What can hang from each mark
dodi: tukaz
bavi: bupa dodi pimet teba
tukaz: bupa dodi pimet
piga: bupa dodi
teba: bavi piga tukaz
pimet: piga
bupa: bavi piga

Every row comes from one small tree of marks. The marks that hang from a mark follow it in brackets, in alphabetical order. Every link used is in the known rows. Which tree was each row made from?
Known rows
piga(bupa(bavi(dodi(tukaz) pimet))): [-0.67 -0.18 -1.40 -0.09 -0.49 -0.62 -0.61 -2.49 -0.59  2.36  0.17  0.06
 -0.18  0.08 -1.07  0.47 -0.64  0.35  0.31  2.30  0.35 -0.55]
bupa(bavi piga(dodi)): [-0.26 -0.03  1.40 -0.29  0.02  0.13  0.14  0.53 -1.19  0.58 -0.08 -2.72
 -3.55 -2.22  0.68 -1.00 -0.05 -0.89  0.68  2.29  0.37  0.95]
piga(bupa(bavi(teba)) dodi(tukaz(pimet))): [-1.08  1.25 -1.63 -2.33 -0.39 -1.97 -1.41 -2.97  1.66  3.82 -0.47 -1.52
  0.36 -2.13 -2.40  0.91 -1.65  2.25  0.11  2.76 -0.09 -0.11]
teba(bavi(pimet) piga(bupa dodi) tukaz): [-0.37 -2.02 -2.34  0.65 -0.29 -0.07  0.84 -1.14  3.16  0.95 -0.58 -2.44
  1.95  0.73  3.30  2.09  2.83 -0.89  2.13 -3.81  2.28  0.32]
teba(bavi(pimet) piga(bupa) tukaz(dodi)): [ 1.85 -1.81 -0.98  2.02 -0.90 -0.30 -0.93 -0.31  2.52 -0.30  0.65 -1.81
  3.31  0.64  5.16  2.07  2.54 -0.64  0.26 -5.79  1.00  1.00]
teba(piga tukaz): [ 0.44 -1.53  0.23  1.26 -0.75  0.76  1.68  2.44  0.34 -3.04  1.19 -3.08
  0.49  1.73  1.09  2.07  2.24 -3.08  1.52 -1.38  1.74 -0.02]
tukaz(bupa(bavi) dodi pimet): [ 3.30  0.91  3.03  0.16  0.10  0.58 -4.04 -0.47 -1.89  1.28  1.05 -0.37
  0.47 -0.20  0.00 -0.08  0.56  0.07 -3.86  0.13 -0.35 -1.02]
tukaz(dodi pimet): [ 1.06  1.46  3.22 -0.05  0.40 -0.09 -2.12  1.52 -0.49  1.97  0.74 -0.36
  1.46 -0.18  1.03 -0.19  0.48  0.45 -2.67  0.39  0.06  1.54]
teba(bavi(bupa pimet) piga(dodi) tukaz): [-0.39 -2.40 -0.53  0.76 -0.73  0.90  2.35 -1.41  2.11  0.78 -0.76 -0.19
  1.90  0.69  3.98 -0.29  1.64 -0.81  2.11 -5.54  1.38  0.48]
bupa(bavi(teba(piga tukaz))): [ 1.00 -1.02  0.12 -0.33 -1.74  0.12  1.29  0.35 -0.72 -4.93 -0.12 -1.41
 -1.17 -1.28  0.67  0.18 -0.38 -1.43  1.28  0.12 -0.08 -0.54]
bavi(dodi pimet teba(piga)): [-2.37  0.74 -1.19 -2.23  1.67 -1.59  3.07  0.57 -0.81 -1.79 -2.27  3.25
  0.84 -0.99 -0.98 -0.90 -1.07  1.14  0.74 -0.02  0.60 -0.43]
bavi(teba): [-1.99  0.27  0.46 -0.04  0.59  0.33  0.67  1.45  0.85 -2.57 -0.94  0.61
 -1.33  1.03 -1.32  0.32 -0.68 -0.39 -0.11  2.89 -0.75  1.26]
teba(bavi(bupa) piga): [-1.40 -1.99  2.09  1.64  0.29  1.47  0.87 -0.50  2.19 -0.81 -0.85 -0.28
 -0.19  3.63  3.19  1.19  0.69 -2.37  1.15 -2.70  1.23  0.96]
tukaz(pimet): [ 0.24  1.42  2.51  0.44  0.42  0.66 -0.23  0.68 -0.47  1.12  0.27  0.07
  0.22  1.63 -1.25  0.56  1.05 -1.24 -1.37  2.04  0.49  0.85]
tukaz(dodi): [-0.49 -0.11  2.45  0.42  0.69  0.72 -1.70  2.81  0.28 -0.01  1.11 -1.60
 -0.25  0.59  2.25  0.18  0.16 -0.48 -1.42  1.53  0.38  2.00]
bupa(bavi(dodi teba(piga))): [-1.76 -0.30  0.48 -2.06  0.71 -0.30  1.59 -0.47 -1.64 -3.42 -1.54  0.22
 -2.02 -1.52 -0.28 -0.93 -2.18 -0.10  0.96  2.60  0.88 -0.82]
pimet(piga(bupa)): [-0.87 -0.01 -1.08  1.03  0.87  0.35 -1.45  2.04  1.10 -0.05  1.47 -2.39
 -0.32  3.07 -0.69  2.01  1.44 -1.73  1.45  1.61  0.19 -0.54]
bupa(bavi(dodi pimet teba) piga): [ 0.05  1.02 -0.20 -0.69 -0.13 -1.26  2.10 -0.96 -2.61 -1.51 -1.90  3.16
 -2.04 -3.64 -0.82 -2.77 -1.88  1.39  0.16  0.62 -1.68  0.35]
piga(bupa(bavi(dodi))): [-1.44 -1.09  0.02 -0.14  0.27  0.04 -0.57 -1.66 -0.85  0.42 -0.28 -1.99
 -2.35  1.22  0.06  0.92  0.37 -1.16  0.35  3.98  0.41 -0.53]
tukaz(dodi pimet(piga(bupa(bavi(teba))))): [ 2.03  1.85  0.45 -1.19 -0.47 -1.57 -3.65 -0.06 -0.49  0.86  0.83 -0.45
  1.65 -1.98  0.37 -0.36 -1.07  1.96 -1.56 -0.22 -1.52 -0.47]
bavi(bupa): [-1.25 -1.17  2.12  1.16 -0.06  1.03  0.62  0.20  0.51  0.34  0.30  0.32
 -1.23  3.33  0.47  0.05  0.67 -1.89  0.38  0.73 -1.17  0.97]
dodi(tukaz(bupa(bavi piga) pimet)): [ 3.00  1.57  0.67  1.35 -1.15  0.41 -1.45 -1.01 -0.49  1.90  1.34 -0.40
  0.32  0.11 -3.72  1.43 -0.23 -0.30 -1.76 -0.38  0.21 -0.86]

Write each row's tree
[-1.05  0.61 -2.45 -1.19 -0.37 -1.43 -0.13 -2.80 -0.03  1.13 -0.76  1.59
 -0.05 -1.23 -1.85 -0.01 -1.86  1.75  0.29  2.31 -0.92 -0.56]
piga(bupa(bavi(dodi(tukaz) pimet teba)))
[-2.56 -0.05 -0.69 -1.08  0.87 -0.85  3.14 -1.71 -0.43  0.08 -2.22  5.48
  0.30  0.14 -1.03 -2.91 -1.66  1.88  0.21 -0.25 -2.45  0.06]
bavi(bupa dodi pimet teba)
[-3.59 -0.91  0.13 -1.01  0.70  0.08  2.61 -1.15  0.33 -1.05 -1.93  2.96
 -1.17  1.14 -0.98 -1.86 -1.89  1.24  0.43  1.44 -1.74  0.22]
bavi(bupa dodi teba)
[ 2.69 -0.22  1.77  1.41 -0.01  0.25 -3.14  1.36 -1.18 -0.54  1.23 -1.44
 -1.68 -0.48  1.17  0.27  0.58 -0.53 -2.29 -0.64 -0.80 -0.17]
tukaz(bupa(bavi piga) dodi)
[ 1.52  0.11 -0.28 -0.01  0.73 -0.11 -0.65  0.04 -1.30  1.43  0.09  0.02
 -1.85 -1.09 -0.77 -0.49  1.14 -0.49 -0.73 -0.02 -0.11 -1.16]
tukaz(bupa(bavi(pimet) piga(dodi)))
[ 2.53 -0.05  1.49  0.36  0.41  0.50 -3.38  0.53 -1.59  0.14  1.12  0.60
 -0.16 -0.23  1.22 -0.55  0.46  0.05 -2.75  0.03 -0.67 -0.90]
tukaz(bupa(bavi(pimet)) dodi)
[-0.16 -0.31  1.49  0.24 -0.11  0.58  1.11 -0.09 -2.54 -1.03 -0.48 -0.95
 -3.29 -1.46  0.00 -1.24 -0.66 -0.98  0.46  2.31  0.57  0.50]
bupa(bavi(dodi) piga)
[-2.05 -1.04 -0.77  0.35  1.50 -0.14  0.88 -1.80  1.60  0.71 -1.81  0.21
  1.28  2.10  2.09  1.78  1.17 -0.70  0.87 -1.40  2.54  0.00]
teba(bavi(dodi pimet) piga(bupa))
[ 0.65  0.53  0.72  0.16 -0.19 -0.31  1.56 -0.53 -3.19 -0.12 -0.72  1.48
 -2.23 -2.37  0.19 -2.13 -0.43 -0.13  0.12  0.72 -0.35  0.37]
bupa(bavi(dodi pimet) piga)
[-1.96 -0.66  0.53  0.01  0.83  0.09  2.46 -1.42 -1.21  1.71 -0.87  3.76
 -0.04  1.70  0.13 -2.22 -0.17  0.19  0.00 -0.22 -0.94  0.11]
bavi(bupa dodi pimet)
[-0.04  0.13 -1.41 -0.16 -0.40 -0.21 -1.61  0.41  0.14 -1.77  0.61 -1.26
 -1.24  0.56 -0.67  0.83 -0.46 -0.45  1.53  2.27 -1.06 -1.08]
pimet(piga(bupa(bavi(teba))))
[-1.30  1.05 -3.21 -0.72  0.80 -0.86 -0.62  0.96  1.67  4.07  1.28 -0.84
  1.65  0.22 -1.34  0.94  0.22  1.03  1.81  0.33  0.89 -0.39]
bavi(pimet(piga(bupa dodi(tukaz))))
[-0.60  0.13 -1.44 -1.06  0.70  1.85 -1.82  1.55  0.39  1.50  2.04 -2.45
 -0.45  0.06 -2.37  0.51 -1.45  0.34  1.14  1.92  2.16 -1.91]
pimet(piga(dodi(tukaz(bupa(bavi)))))
[ 0.99  0.95 -0.78  0.17 -1.09  0.61  0.93  1.50  0.18 -2.71  0.42  0.54
  1.52 -0.32 -1.85 -0.39 -0.09  0.33  0.31 -0.88 -0.79 -0.35]
bavi(teba(tukaz(pimet(piga))))
[-1.54  0.77 -2.00 -0.25 -0.34 -1.62  3.69 -1.91  0.38  1.69 -1.42  5.24
  1.12 -1.72 -2.38 -2.32 -2.80  3.07  0.84 -2.71 -2.35  0.82]
bavi(bupa(piga) dodi(tukaz) pimet teba)
[ 2.14 -0.98  0.48  1.65 -1.39  0.06 -1.76 -0.99  2.62  0.30  0.43 -3.00
  3.64  0.82  4.26  2.71  2.50 -0.57 -0.62 -5.17  1.52  0.78]
teba(bavi piga(bupa) tukaz(dodi pimet))
[ 0.88  0.19 -0.73 -0.86  1.13  1.11 -1.76  0.68 -1.38  0.60  0.80  0.12
 -0.80  0.42 -1.13 -0.53  0.47 -0.41 -0.21  1.05  0.69 -2.45]
tukaz(bupa(bavi(pimet(piga(dodi)))))
[ 1.02  0.56 -2.30  0.20 -1.04  0.48  1.40  2.22 -0.01 -3.11  0.50  2.10
  1.59 -0.67 -1.04 -1.20  0.08  0.58  1.43 -1.74 -1.51 -0.45]
bavi(pimet(piga) teba(tukaz))
[-1.74  1.60  0.47 -1.44  0.62  0.31 -0.08  0.35  1.37  4.40  0.57 -1.46
  1.12 -0.32 -2.32  0.56 -0.86  1.06 -0.18  2.38  2.25  1.06]
piga(dodi(tukaz(pimet)))
[ 1.83 -0.58 -0.77  1.55 -0.75 -0.15 -0.31  2.20  1.16 -3.25  0.56 -0.29
  0.45 -0.66 -0.12  0.45  0.68  0.97 -1.36 -2.56 -1.75  0.33]
bavi(teba(tukaz(bupa(piga) dodi)))
[ 2.95  0.80 -0.19  1.29 -1.14 -0.75 -0.64  0.91  0.56 -1.66  0.36  0.83
  1.89 -1.32 -0.94  0.11  0.65  1.55 -2.42 -3.37 -1.89  0.02]
bavi(teba(tukaz(bupa(piga) dodi pimet)))
